Each row was made from one small tree. The marks that hang from a mark follow it in brackets, in alphabetical order. Every link used is in the known rows. Write each row's tree.
In the rows, zero is written as 128.
Known rows
mufe{febo{meso{garebo vuso} mezak{paza}}}: [ 65 106 146  99 147 114 125 124 135 194 105  62 139 100  81 223 134 111
  80 118 106 125 168 106 111 114 126 102 141 142 135  94 128 121 131 145
 166 155  88 102  65]
vuso{mezak nidom}: [119 132 149 144 125 127 135 133 145 127  95 117 114 120 119 135 131 142
 114 139 133 126 127 114 112 123 134 147 127 137 159 157 141 165 132 122
 118 113 125 131 124]
febo{meso mufe{vuso}}: [ 86 119 126 110 109 102 114 107 139 122 124 126 135 107 109 167 129 160
 108 116 139 113 157 118 108 133 104 124 144 150 141 129 126 139 143 158
 142 136 108 142  93]
vuso{meso{garebo{mezak}} mufe}: [ 84 105 151 141 133 103 168 151 150 148 102 115 137 116  98 166 119 125
  88 156 128 122 138 102  89 121 151  88 164 128 206 121 120 147 128 137
 150 110 112 129 134]
vuso{mufe{febo} nidom}: [100 158 135 156 121 125 119 128 126 134  93 110 106 129 120 131 137 160
 127 153 118 101 104  91 136 133 140 133 126 156 173 152 134 167 121 130
 123 154 110 145 102]
meso{febo gupo vuso{mufe}}: [127 144 148 126 129 120 116 114 173 174 116 113 116 138 125 188 141 163
 108 148 123 129 132 131  98  98 126 101 158 155 193 125 111 138 112 136
 124 176 105 157 128]
mufe{febo vuso{meso{gupo} nidom}}: [111 142 124 131 118 113 111  97 156 135 116  96 116 109 104 158 132 157
  99 142 119  90 159 119 121 100 125 120 133 166 176 161 125 162 146 126
 135 144 142 136  63]
mufe{vuso}: [129 135 111 128 123 115 126 118 124 121 140 109 134 114 119 141 137 137
 121 121 124 119 143 145 121 122 119 132 143 148 121 138 126 131 143 133
 139 138 122 131  92]
vuso{meso{febo}}: [105 131 140 128 127  97 128 105 159 151 135 107 137 123 117 143 119 129
 113 132 124 145 157 115 130 128 111 115 133 133 175 114 134 137 131 143
 148 128 124 112 131]
mezak{garebo}: [120 119 129 114 120 130 135 128 121 148 117 107 130 126 104 122 135 113
 111 122 118 123 123 115 119 129 141 113 145 131 130 125 133 132 130 137
 134 128 131 127 128]
niviz{gupo{meso{febo{mufe}}}}: [105 149 150 109  87 114 113 121 157 158 130 141 129 138 121 150  86 151
 131 126 157 111 170 129 105 113 102 112 138 145 149  98 109 165 109 139
 136 158 110 135 128]
febo{mezak{garebo paza vuso{nidom}} mufe}: [ 94 114 139 102 125 143 108 136 132 191  73  77 118 111  69 183 146 147
  78 130 108 114 120  88  75 133 141 145 136 160 119 155 122 165 134 155
 116 141  85 115 121]
mezak{febo garebo{meso{vuso}} paza}: [115 118 123  81 158 144 143 113 136 226 116  58 151 103  71 149 146 119
  74 125 100 122 139 120  88 124 122 110 152 145 140 109 114 143 138 188
 146 124  83 104 114]
niviz{gupo{meso{febo{mufe} garebo vuso}}}: [ 94 150 147 106  90 101 118 136 165 191 118 101 139 132 102 200 104 144
 109 118 153 117 162 138  75 102 102  89 167 164 156  89  97 159 109 126
 151 175  90 141 122]
gidav{paza{mezak{febo garebo vuso{meso nidom}}}}: [133 126 129 102 131 124 121 102 170 201  86  43 133  94  37 140 137 123
  57 161 119 118 123 106  74 113 120 147 152 165 163 156 146 177 139 170
 103 123 100  99 140]
mufe{febo{meso{gupo vuso}}}: [107 121 141 105 135 127 100 107 161 160 121 111 127 112 109 181 129 136
 102 132 131 114 152 129 125  92 109 104 138 139 164 118 126 125 126 138
 141 163 128 146  85]
vuso{meso{gupo} mezak{garebo paza} mufe}: [107  91 162 107 132 117 165 107 161 169 108 105 124 110  72 144 117 141
  57 155 104 116 149  91  79 114 163  78 131 126 210 132 114 167 132 163
 141 116 128 124 114]
garebo{meso{gupo vuso{mufe{febo}}} mezak}: [ 94 120 142 122 168 134 140 135 162 180 117 113 122 100  96 188 128 142
  95 170 137  95 143 130  97  78 130  90 174 141 217 136 115 146 116 154
 136 134 114 163  97]
gupo{meso{febo garebo vuso{mezak}}}: [102 146 162 119 118  96 148 136 162 193 121  70 149 113  82 205 106 115
  90 131 138 147 165 149  93 104 100  92 169 149 194 116 131 149 125 137
 151 149  94 119 120]
gidav{paza{mezak{febo garebo vuso{meso mufe}}}}: [129 121 131 103 133 105 136 101 171 198 104  51 138  93  33 138 129 126
  50 178 114 125 124 106  69 118 119 117 153 152 193 139 135 172 130 193
 114 131  93 109 145]
vuso{meso{febo garebo gupo} nidom}: [100 121 156 129 106 115 118 115 170 177  89  95 116 142 116 188 132 140
  86 135 114 121 149 100 106 106 146  98 153 158 193 127 120 156 130 114
 130 137 132 129 123]
mufe{febo{meso{gupo vuso} mezak{paza}}}: [ 93 100 154  90 153 140 110 104 156 185 112  94 125 106  94 215 124 130
  83 130 113 113 181 119 115  90 121 106 128 131 146 110 122 121 128 150
 143 159 109 123  63]
paza{gidav mezak{febo vuso}}: [161 121 121 104 144 135 123 102 165 176 100  71 142 108  93 162 139 116
  55 165 126 142 118 144 107 103  89 149 154 150 130 138 128 139 115 143
 142 149  98 117 187]
niviz{gupo{meso{febo{mezak{paza}} garebo vuso}}}: [101 129 158  93 124 127 139 140 155 210 118  70 141 126  86 218 103 112
  98 120 123 121 190 137  78  91 122 101 157 145 131  76  98 147 121 135
 159 173  81 106  92]
garebo{meso{febo{mufe} gupo} mezak{paza}}: [ 90  99 156  98 149 142 134 111 155 217 119 136 123 109 118 202 123 154
  92 137 135 103 174 119 101  92 144  93 158 151 180 115 112 142 123 166
 128 105 109 123 124]
febo{mezak{paza} mufe{vuso}}: [ 92 123 127 104 125 114 129 116 125 155 122 106 132 102 105 193 136 156
 101 115 119 114 167 126 101 126 124 130 130 152 113 139 116 139 138 155
 136 133  95 115  78]
niviz{gupo}: [139 123 130 122 120 130 120 131 139 120 130 138 119 135 136 112 117 130
 135 125 135 115 141 128 111 114 132 129 124 123 113 105 115 142 121 115
 136 140 138 135 119]
meso{febo garebo{mezak{paza vuso{mufe}}}}: [107 121 144 125 146 122 134 142 138 220 107  79 128 112  92 204 139 138
  87 150 104 134 127 117  88 117 156  99 164 169 173 109 120 142 131 156
 145 148  74 100 131]
gidav{paza{mezak{febo{mufe} garebo vuso{meso}}}}: [116 122 129  85 117  98 118  89 176 212 104  62 143  88  36 158 128 133
  48 155 131 125 139 113  69 117 101 122 148 161 164 142 137 167 126 186
 110 122  97 104 151]
meso{febo{mezak{garebo}} vuso{nidom}}: [ 91 137 150 116 129 123 114 132 160 193  76  57 125 123  90 195 154 123
  95 128 115 134 143 109  99 114 122 140 173 158 154 135 137 151 125 138
 134 160  93 131 117]
gidav{paza{mezak{febo{mufe} vuso}}}: [140 142 128 101 122 116 105  98 162 193 112  89 133  98  74 168 131 150
  82 151 140 127 129 138  89 110  99 143 135 168 134 146 134 153 118 171
  91 134  90 112 150]
niviz{gupo{meso{garebo{mezak{febo}} vuso{mufe}}}}: [120 138 159 111 118 133 158 164 171 191  97 100 144 127  93 182  98 132
  88 162 141 107 153 136  62  87 118  95 177 136 183  97  97 174 115 149
 143 157  85 141 116]
mezak{febo{mufe} garebo{meso{vuso}} paza{gidav}}: [ 95 107 126  72 147 143 148  99 141 231  94  54 149 101  76 180 164 139
  53 142 112 115 128 117  82 120 103 107 164 157 140 126 100 153 127 185
 153 135  61 114 156]

Which tree is each row?
[ 92 112 146 125 131 120 129 144 160 150  70  68 118 117  52 156 136 136
  69 168 106 125 119  74  69 133 130 135 150 135 191 162 128 175 136 157
 128 137  99 138 128]
febo{mezak{garebo vuso{meso mufe nidom}}}
[123 111 144 133 146 154 158 119 131 150  87  93 121 110 119 149 146 139
  90 147 114 120 121 120 114 120 139 143 128 142 137 157 123 165 136 123
 135 124  95 103 147]
vuso{mezak{paza{gidav}} nidom}
[128 144 119 133 142 107 116 113 139 165 124  78 117  90  66 151 129 136
 101 172 131 112 112 127 107 107 127 129 137 167 164 150 141 150 112 156
 108 157  99 124 118]
gidav{paza{mezak{vuso{mufe{febo}}}}}
[ 99 106 131  90 141 116 145  91 127 196 137  68 128  79  58 164 131 125
  62 132 104  90 181 124 106  91 144  85 148 156 170 137 129 156 144 172
 157 119 131 113  43]
mufe{febo vuso{mezak{garebo{meso{gupo}} paza}}}
[ 84 112 128  93 150 120 115 130 128 183 117  54 130  96  45 165 132  99
  76 147 110 125 154 104 110 116 109 120 149 130 152 137 141 137 130 170
 147 128 117 123  95]
mufe{febo{mezak{garebo{meso} vuso}}}
[123 133 134 112 111 128 137 156 147 155 125 102 141 132  96 163 101 118
 116 123 145 113 147 149  75  96 116  98 159 136 133  97  98 147 120 112
 150 163 108 141 110]
niviz{gupo{meso{garebo vuso}}}
[ 87 122 119 121 157 101 139 121 148 184 111  66 137  86  53 159 133 112
  70 154 133 107 115 106  86 109 128 101 188 162 199 125 133 154 100 160
 164 145 100 151 114]
paza{mezak{garebo{meso{vuso{mufe{febo}}}}}}
[102 144 125 108 105  84 123  89 161 155 126 103 145 110 102 157 127 167
  85 133 127 127 165 121 103 133  86 122 130 153 162 138 117 158 143 171
 141 123 110 121 103]
mezak{febo{mufe{vuso{meso}}}}
[ 96  91 169 110 138 122 149 122 162 185  95 101 123 112  85 212 131 148
  62 142 113 124 144 109  64 101 153  75 153 142 199 113 110 147 128 147
 147 148  96 139  98]
febo{meso{garebo gupo vuso{mezak{paza} mufe}}}
[106  92 157 117 131 122 149 139 165 159 110 129 136 119 108 186 116 114
  79 144 130 115 163 125  97  88 151  82 162 125 185 121 119 132 131 118
 140 104 145 129 125]
vuso{meso{garebo{mezak} gupo}}
[107 135 131 135 128 110 140 151 137 155 105  94 130 130 106 179 147 143
 104 139 120 132 104 122  85 125 138  98 162 151 167 125 110 138 119 127
 138 159  93 149 123]
meso{garebo vuso{mufe}}
[127 144 146 115 103 126 125 126 149 153 137 124 131 139 121 132  86 124
 134 131 146 115 172 137 118 106 110 116 140 130 142  93 117 153 119 134
 143 158 121 125 118]
niviz{gupo{meso{febo}}}
[116 144 152 128 138  96 129 113 168 172 125  87 133 107 110 180 131 133
 107 131 132 157 151 146 107 111 101 125 150 146 177 127 137 141 122 141
 144 141 107 122 125]
meso{febo vuso{mezak}}
[ 79 134 157 113  87 107 103 117 161 182  74  90 110 135 109 252 152 165
  76 123 118 105 176 108  92  96 136 117 171 186 165 149 118 160 128 121
 118 154 109 150  80]
meso{febo{mezak mufe{vuso{nidom}}} garebo gupo}
[111 122 132 116 134  92 132 100 170 196 117  51 130  90  37 158 129 124
  68 167 121 131 130 107  75 116 129 107 171 165 204 131 141 161 123 175
 126 147  94 110 147]
gidav{paza{mezak{garebo vuso{meso{febo} mufe}}}}
[ 66 103 160 111 120  84 160  93 159 199 100  71 141 101  95 210 136 141
  52 137 115 145 160 107  99 124 121  82 144 153 186 118 116 157 125 147
 173 125  87  88 160]
vuso{meso{febo{mufe} garebo} mezak{paza{gidav}}}
[ 84 128 140 132 123 110 121 115 134 129 112 117 119 118 110 137 117 142
 114 148 124 115 135  89 139 137 123 111 126 130 179 115 136 142 122 157
 146 152 113 141  95]
vuso{mufe{febo{meso}}}
[115 114 156 107 128 148 101 127 152 219  77  68 108 134  92 232 148 140
  70 132  92 125 153 109  89  94 155 121 145 170 143 131 117 146 132 127
 117 158 101 110 107]
meso{febo{mezak{paza vuso{nidom}}} garebo gupo}
[ 82 147 153 114  86 101 130 132 139 183 113 108 140 135 104 190 102 138
 107 123 142 125 157 121 113 126 113  88 159 158 167 110 120 149 117 142
 138 146  96 123 132]
gupo{meso{febo{mufe} garebo}}
[ 67  84 123  79 143 133 159 109 115 179 104  61 142  88  69 197 157 129
  53 136 112  98 165 111  87 117 121 112 174 149 128 142 108 147 139 173
 161 122  78 119 109]
febo{mezak{garebo{meso} paza{gidav}} mufe{vuso}}
[104 103 115  95 165 142 147 127 123 196 126  74 145  98  75 148 145 115
  92 119 111 117 130 121  84 122 137 104 158 145 135 114 112 133 137 165
 151 126  90 114 112]
mezak{garebo{meso{vuso}} paza}
[ 99 112 138 108 149 144 142 109 116 164 110  78 128 107 110 179 142 114
  92 146 105 118 153 118 149 112 122 127 121 130 113 129 126 129 124 135
 155 148 101  97 114]
mufe{febo{mezak{paza{gidav}}}}
[ 74 155 161 127 113 121 135 159 165 211  78  92 142 116  99 231 117 148
 103 134 156 114 148 131  79 104 115 110 195 180 192 134 122 168 122 133
 133 148  72 134 135]
gupo{meso{febo{mufe} garebo{mezak} vuso{nidom}}}
[ 77 125 153 122 110  99 127 136 147 193 100 115 133 121 124 212 132 134
 103 126 138 129 150 119 110 113 136  98 170 161 168 110 130 138 117 134
 139 125 103 122 138]
meso{febo{mufe} garebo{mezak}}
[119  99 119 107 146 155 139 115 137 179  89  50 134 102  67 140 156 129
  64 153  97 119 105 103  89 129 127 131 144 152 137 152 114 160 151 143
 149 144  89  97 163]
mezak{garebo paza{gidav} vuso{meso nidom}}
[111 109 149  81 162 154 135 116 170 233 108 117 140 104 101 208 133 160
  72 144 133 105 165 138  71  82 120 105 157 149 171 126  96 149 126 181
 123 109  89 127 122]
garebo{meso{gupo vuso} mezak{febo{mufe} paza}}
[122 115 145 125 126 107 102 112 194 195  88  74 122 118  75 204 129 128
  47 149 125 130 138 112  75  90 135 112 172 180 196 134 128 157 117 113
 135 148 125 130 145]
paza{mezak{vuso{meso{febo garebo gupo} nidom}}}
[108 118 163  97 105 129 126 127 164 201  84 133 128 134 120 210 126 144
  72 140 132 112 157 122  98  90 140  93 157 147 167 125 114 146 118 141
 115 115 125 137 131]
meso{garebo{mezak{febo{mufe}}} gupo}
[136  93 129  89 138 137 122 106 152 188 126  89 130 109  67 148 128 128
  66 138  98 119 138 116  81 110 142  96 131 139 149 128 113 139 146 154
 138 136 129 107 124]
mezak{garebo paza vuso{meso{gupo}}}
[ 87  85 145 127 155 130 189 138 138 169  95  90 141 108  98 184 137 123
  67 166 110 114 130 106  92 117 158  82 167 135 184 123 105 147 134 136
 167 119  83 105 158]
vuso{meso{garebo{mezak{paza{gidav}}}} mufe}
[ 83 122 163 136 130 104 156 110 158 191  83  70 119 110  74 149 128 148
  73 150  99 126 136  71  87 141 155 109 142 156 221 133 135 193 138 167
 146 128  91 104 119]
vuso{meso{febo} mezak{garebo paza} mufe nidom}
[112 137 156  97 132 121 156 116 152 222 128  63 151  98  64 178 108 117
  84 126 122 137 164 139  91 111 115  96 160 150 172 111 130 156 134 168
 154 148  83  94 115]
gupo{meso{febo vuso{mezak{garebo paza}}}}
[137 113 115 101 139 142 121 123 116 186 126  79 133 109  79 136 141 122
  93 124 100 127 112 121  96 131 144 121 131 149 108 126 123 131 143 153
 138 143 106  98 127]
mezak{garebo paza vuso}
[ 80  93 166  86 114 120 150  98 152 200  76  81 143 111  96 202 137 140
  42 139 113 135 157  98 103 127 114  98 136 140 158 111 119 158 128 168
 157 126  76  98 144]
vuso{mezak{febo{meso{garebo} mufe} paza{gidav}}}
[110 121 143  98 128 114 106 124 150 188 109  61 127 118  73 182 138 107
  82 136 111 150 153 114 106 117 114 128 156 142 143 125 142 130 129 154
 139 149 107 114 127]
meso{febo{mezak{garebo vuso}}}
[129 121 138 113 124 128 121 135 152 169 111 106 127 132 114 196 144 129
  95 123 123 124 130 143  90  89 140  94 159 148 147 123 109 122 123 108
 130 153 126 148 120]
meso{garebo gupo vuso}
